Known rows, with every step that occurs
bigem/lipugo: [ 0.27  0.69 -0.35  1.64  0.33  0.44 -0.40  0.33 -0.11 -0.46 -0.93  2.10
 -0.22 -0.06 -0.24  0.10  1.00  0.09 -0.14  0.84 -2.76 -0.29]
simap/kupo: [-1.93 -0.59 -2.35 -0.60 -0.22 -2.28  0.63 -0.01  0.09  2.67  1.52 -0.40
 -0.47  0.41  0.69  0.08  1.10 -0.18  1.79 -1.04 -1.32 -0.32]
bigem/kupo/simap/zira: [ 0.64  1.07 -0.92 -0.92  0.51 -1.31 -0.09  0.44 -0.77  2.20 -4.01 -2.38
  0.51 -0.54 -0.71  3.13  1.75  1.98  1.92  0.72 -0.39 -0.96]
kupo/simap/zira/lipugo: [-0.54  1.65  0.43 -2.93  0.94 -0.17 -0.70  0.17 -0.56  0.61 -5.62 -3.95
 -0.57 -0.27 -0.81 -0.51  1.35  2.30  3.79  0.08  1.49 -0.40]
lipugo/lepil: [-1.92 -0.53 -0.51 -1.85  0.03 -0.64  0.09 -0.09  1.82 -0.67  0.56 -0.27
  2.12 -0.88 -0.69 -0.22  0.87 -0.87  0.11 -3.86  0.66  0.41]
simap/kupo/bigem/lipugo: [ 0.21  0.67 -3.10  0.21 -0.16 -1.21 -0.10 -0.14 -0.45  2.70  0.43  0.77
 -1.35  0.49  0.25  0.84  1.98  2.13  2.39  3.30 -1.23 -0.53]
naka/zira/simap/kupo: [ 0.16  0.11 -1.04  0.36  0.19  3.79 -0.07  0.37  1.13  1.28  3.19  0.21
  0.31  2.03 -0.79  0.31  1.24 -1.78  1.76 -1.50 -0.99 -0.20]
lepil/kupo: [ 1.70 -1.05  0.41 -0.54 -0.09  0.80  0.90 -0.55 -0.18  0.56  0.13  0.96
 -4.51  0.76  1.42 -2.61 -0.86  0.07 -1.69 -1.37 -1.20  0.97]
lepil/kupo/bigem: [ 3.75 -0.10 -0.22 -0.50 -0.20  1.54  0.34 -0.86 -0.67  0.85 -0.50  1.16
 -5.29  0.91  1.10 -1.92 -0.50  2.30 -1.07  2.55  0.22  0.94]
naka/zira/lipugo/lepil: [-1.24  0.48  0.46 -1.86  0.90  4.94 -0.35  0.75  1.60 -0.31 -0.25 -2.10
  1.02  1.36 -0.20 -0.52  1.55 -2.97  2.25 -2.94  0.67  0.38]
bigem/kupo/lepil/lipugo/zira: [-0.20  1.65 -0.08 -2.31  0.44  0.04  0.06  0.64 -0.35  3.00 -1.52 -3.17
 -0.51 -0.11 -0.13  3.65  2.51  1.90 -0.22 -2.92  0.64 -0.18]
bigem/kupo/lepil: [-0.24  1.12 -0.49 -0.72  0.22 -0.08  0.22  0.44 -0.78  1.86 -1.49 -1.09
 -0.57  0.00 -0.04  3.79  1.19  1.73 -0.21 -2.61 -0.40 -0.67]
simap/zira/naka: [-1.57  0.85  1.87 -1.07  0.98 -1.64 -0.08  0.23  0.50  0.48 -0.61 -2.47
 -0.90 -0.64 -0.62 -1.45  2.65  3.27  1.57 -2.82 -1.06 -0.04]
bigem/lipugo/zira: [-0.07  1.23 -0.02 -0.59  0.01 -0.09 -0.89  0.49  0.98  0.67 -0.47  1.18
 -1.34 -0.88 -1.18 -0.16  4.56  0.28  0.19  0.84 -2.24  0.05]
naka/zira/simap: [ 1.11  0.37  0.15  0.67  0.29  4.88 -0.39  0.36  1.09 -0.03  2.42  0.39
  0.46  1.80 -1.12  0.33  0.69 -1.69  0.93 -0.96 -0.32 -0.05]
bigem/lipugo/lepil: [-1.09  0.30 -0.70  0.30  0.36  0.08 -0.32  0.28  1.17 -0.94 -0.53  1.96
  1.28 -0.69 -0.75  0.00  1.60 -0.48 -0.11 -1.91 -2.28 -0.02]
naka/zira/lipugo: [-0.28  0.76  0.72 -0.93  0.87  5.16 -0.41  0.77  0.70  0.03 -0.52 -1.95
 -0.03  1.77  0.09 -0.41  1.12 -2.59  2.26 -1.03  0.31  0.17]
zira/lipugo/lepil/kupo/simap: [-0.36  0.69 -0.26 -4.36  0.70  2.23  0.65  0.36  1.64  0.14 -2.56 -4.76
 -1.12  0.47  0.59 -2.15  0.48 -0.12  0.11 -3.42  1.26  0.78]
naka/zira/lipugo/lepil/kupo/simap: [-0.48  0.25  0.51 -2.17  0.86  5.41 -0.26  0.43  1.23  0.01 -1.89 -1.99
 -0.61  1.69 -0.27 -1.30  1.17 -2.89  2.04 -3.11  0.73  0.58]
lepil/kupo/bigem/lipugo: [ 3.94  0.23 -0.36  0.29 -0.04  1.72  0.16 -0.68 -0.72  0.62 -0.96  2.14
 -5.38  0.86  0.97 -1.87  0.00  2.32 -1.15  2.92 -1.15  0.79]
simap/zira/lipugo: [-1.58  1.73  1.26 -3.87  1.32 -1.29 -0.17  0.64  0.53  0.37 -0.89 -4.81
 -0.55 -0.65  0.99 -1.53  2.38  3.19  4.02 -1.25 -0.07 -0.17]
lipugo/lepil/kupo/bigem: [ 0.68 -0.61 -0.66 -2.19 -0.12  0.52  0.33 -0.72  1.35 -0.12  0.19  0.57
 -1.65 -0.22  0.06 -1.58  0.53  0.76 -0.65 -2.07  0.78  1.08]

Rows
[-3.07  0.73 -1.16 -3.09  0.12 -1.64  0.16  0.00 -0.11  3.75  0.54 -2.32
 -1.81  0.50  0.41  0.48  2.67  1.21  2.06 -4.48  0.35  0.11] => simap/kupo/lepil/lipugo/zira
[-1.99  1.14  1.12 -4.94  1.28 -1.36  0.18  0.41  1.38  0.25 -0.54 -4.59
 -1.07 -0.84  1.10 -2.53  2.51  2.85  3.53 -3.66 -0.16  0.38] => simap/zira/lipugo/lepil/kupo
[ 2.14 -0.74  0.13 -0.81 -0.09  1.27  0.51 -0.74 -0.87  0.79 -3.35  0.51
 -4.55  0.92  0.38 -2.27 -1.06  0.10 -1.08 -0.67 -0.19  0.77] => lepil/kupo/simap
[-0.18  1.02 -1.83 -1.47 -0.18  0.31  0.64  0.13  0.94  2.04  3.18 -1.57
 -0.72  1.10 -0.48  0.65  0.69  2.44  0.11 -3.22 -0.41 -0.49] => zira/simap/kupo/lepil
[-0.49  1.02  0.86 -1.04  0.71 -0.39 -0.61 -0.13 -0.63  0.65 -5.45 -2.34
 -0.79 -0.27 -1.96 -0.45  1.56  2.35  2.09 -1.07  0.78 -0.32] => kupo/simap/zira/naka
[-1.72  1.83  1.59 -3.47  0.48  0.81 -0.63  0.05 -0.32  1.61 -1.43 -2.71
 -2.01  0.11 -0.42  0.63  2.28  1.97  0.43 -4.88  2.44  0.64] => kupo/lepil/lipugo/zira
[ 3.57  2.56 -1.15 -0.49 -0.18  1.60 -1.24 -0.01  0.39  0.95 -0.24  0.56
 -1.94 -0.17 -1.60  0.97  3.60  4.00  0.59  6.05  0.51 -0.14] => kupo/bigem/lipugo/zira/simap
[ 0.65  1.53 -0.91 -1.92  0.76 -0.59  0.02  0.71 -0.57  2.27 -4.45 -4.04
  0.47 -0.34 -0.39  2.85  1.90  2.16  2.12  0.61 -0.11 -0.89] => bigem/kupo/simap/zira/lipugo
[-2.52  1.49  0.94 -4.74  1.32 -1.61 -0.12  0.58  1.45  0.04 -0.62 -4.96
  0.49 -1.08  0.66 -1.66  2.81  2.78  4.06 -3.14  0.27  0.05] => simap/zira/lipugo/lepil
[-1.47  1.43  1.39 -1.98  0.71  1.19 -0.30 -0.04 -1.09  0.82 -1.80 -2.03
 -1.18  0.66  0.22  0.84 -0.23  1.84  0.21 -4.94  2.15  0.38] => kupo/lepil/lipugo
[ 0.04  1.13 -1.25 -3.73 -0.64 -0.74 -0.11  0.31  2.52  3.03  3.48 -2.55
 -1.44 -0.45 -1.63 -0.26  5.46  1.32  0.43 -0.70 -0.03  0.19] => lipugo/zira/simap/kupo
[-0.05  1.28  0.46 -0.01  0.12  0.59 -0.61  0.59  1.32  0.82 -0.89  0.42
 -1.67 -0.57 -1.89 -0.56  4.95  0.50 -1.26 -0.40 -2.50  0.19] => bigem/lipugo/zira/naka
[-1.71  1.89  1.96 -3.09  0.58  1.37 -0.47  0.13 -0.12  1.76 -1.76 -3.21
 -2.24  0.29 -0.90  0.37  2.58  2.12 -0.59 -5.81  2.21  0.76] => kupo/lepil/lipugo/zira/naka
[-0.42  0.50 -3.36 -0.44 -0.15 -1.43 -0.06 -0.19  0.19  2.47  0.66  0.67
 -0.63  0.22  0.01  0.70  2.26  1.82  2.43  1.99 -1.03 -0.37] => simap/kupo/bigem/lipugo/lepil
[ 0.68  0.50 -2.36 -0.77 -0.24 -0.01  0.82  0.21  1.45  2.04  3.89 -1.73
  0.20  0.95 -0.35  0.24  0.54  1.60 -0.13 -1.03 -1.04 -0.44] => zira/simap/kupo
[ 2.12  1.13 -2.85 -0.81 -0.32  0.54  0.44  0.03  1.08  2.26  3.48 -1.63
 -0.29  1.06 -0.57  0.76  0.75  3.17  0.37  1.71  0.03 -0.48] => zira/simap/kupo/bigem
[-0.06  1.39 -0.23 -1.20  0.59  0.36  0.30  0.55 -0.89  2.45 -1.78 -2.67
  0.00  0.30  0.36  3.78  0.77  1.79 -0.43 -2.87  0.37 -0.36] => bigem/kupo/lepil/lipugo
[-0.56  0.24  0.06 -0.30  0.67  0.21 -0.05  0.03  0.98 -0.35 -2.51  1.17
 -1.40 -0.41 -0.93 -1.71  2.12  0.73 -0.38 -3.44 -2.79  0.38] => bigem/lipugo/lepil/kupo/simap/zira/naka
[ 0.65  0.60 -1.59  0.34  0.25  4.14 -0.47  0.34  1.51  1.03  2.72  0.91
  0.52  1.78 -1.25  0.67  2.01 -0.92  2.08 -0.60 -0.96 -0.21] => naka/zira/simap/kupo/bigem/lipugo/lepil
[-0.44 -1.00 -0.43 -2.39 -0.04  0.31  0.42 -0.65  1.27 -0.13 -1.80  0.13
 -1.11 -0.25 -0.47 -1.79  0.12 -0.79 -0.59 -4.37  0.52  0.97] => lipugo/lepil/kupo/simap
[-0.24 -0.23 -0.50  0.00  0.30  0.40  0.09  0.03  1.08 -0.67 -0.47  2.42
 -0.97 -0.31 -0.06 -1.36  1.20 -0.47 -0.98 -2.53 -2.90  0.47] => bigem/lipugo/lepil/kupo
[-0.20  1.75  0.28 -1.83  0.52  0.59  0.25  0.70 -0.13  3.09 -1.84 -3.69
 -0.80  0.15 -0.59  3.34  2.81  2.09 -1.21 -3.78  0.41 -0.06] => bigem/kupo/lepil/lipugo/zira/naka
[ 1.12  1.54  0.48 -3.32  0.42  1.10 -0.14  0.52  1.53  2.38  1.34 -4.90
  0.34  0.16 -0.59 -0.23  2.66  1.20 -0.70 -0.77  2.01  0.94] => lepil/lipugo/zira/simap
[ 0.67  1.08 -0.60 -0.48  0.60 -0.80  0.08  0.52 -0.58  2.31 -4.32 -2.93
  0.29 -0.33 -1.16  2.88  2.02  2.12  0.91 -0.16 -0.60 -0.85] => bigem/kupo/simap/zira/naka
[ 0.03  1.21 -1.69 -1.78  0.10  0.55  0.68  0.19  0.89  2.42  3.04 -2.72
 -0.34  1.32 -0.24  0.66  0.42  2.49 -0.01 -3.46  0.03 -0.24] => zira/simap/kupo/lepil/lipugo
[ 1.34  0.16  0.76 -2.60  0.56  0.66  0.43 -0.45 -0.62  0.96 -3.83 -1.84
 -4.87  0.59  0.86 -2.96  0.12  1.68  0.96 -1.33 -0.21  0.70] => lepil/kupo/simap/zira/lipugo
[-0.97 -0.75  0.33 -2.62  0.33 -0.13  0.42 -0.51  1.44  0.09 -2.12 -0.88
 -1.56 -0.40 -0.83 -2.40  1.12  0.36 -0.39 -5.60  0.12  0.97] => lipugo/lepil/kupo/simap/zira/naka
[ 0.41  1.34 -0.37 -3.53  0.35  0.35  0.06  0.53  1.52  3.32  1.85 -5.05
  0.14  0.31 -0.33 -0.21  3.05  1.12 -0.12 -1.09  1.55  0.84] => lepil/lipugo/zira/simap/kupo
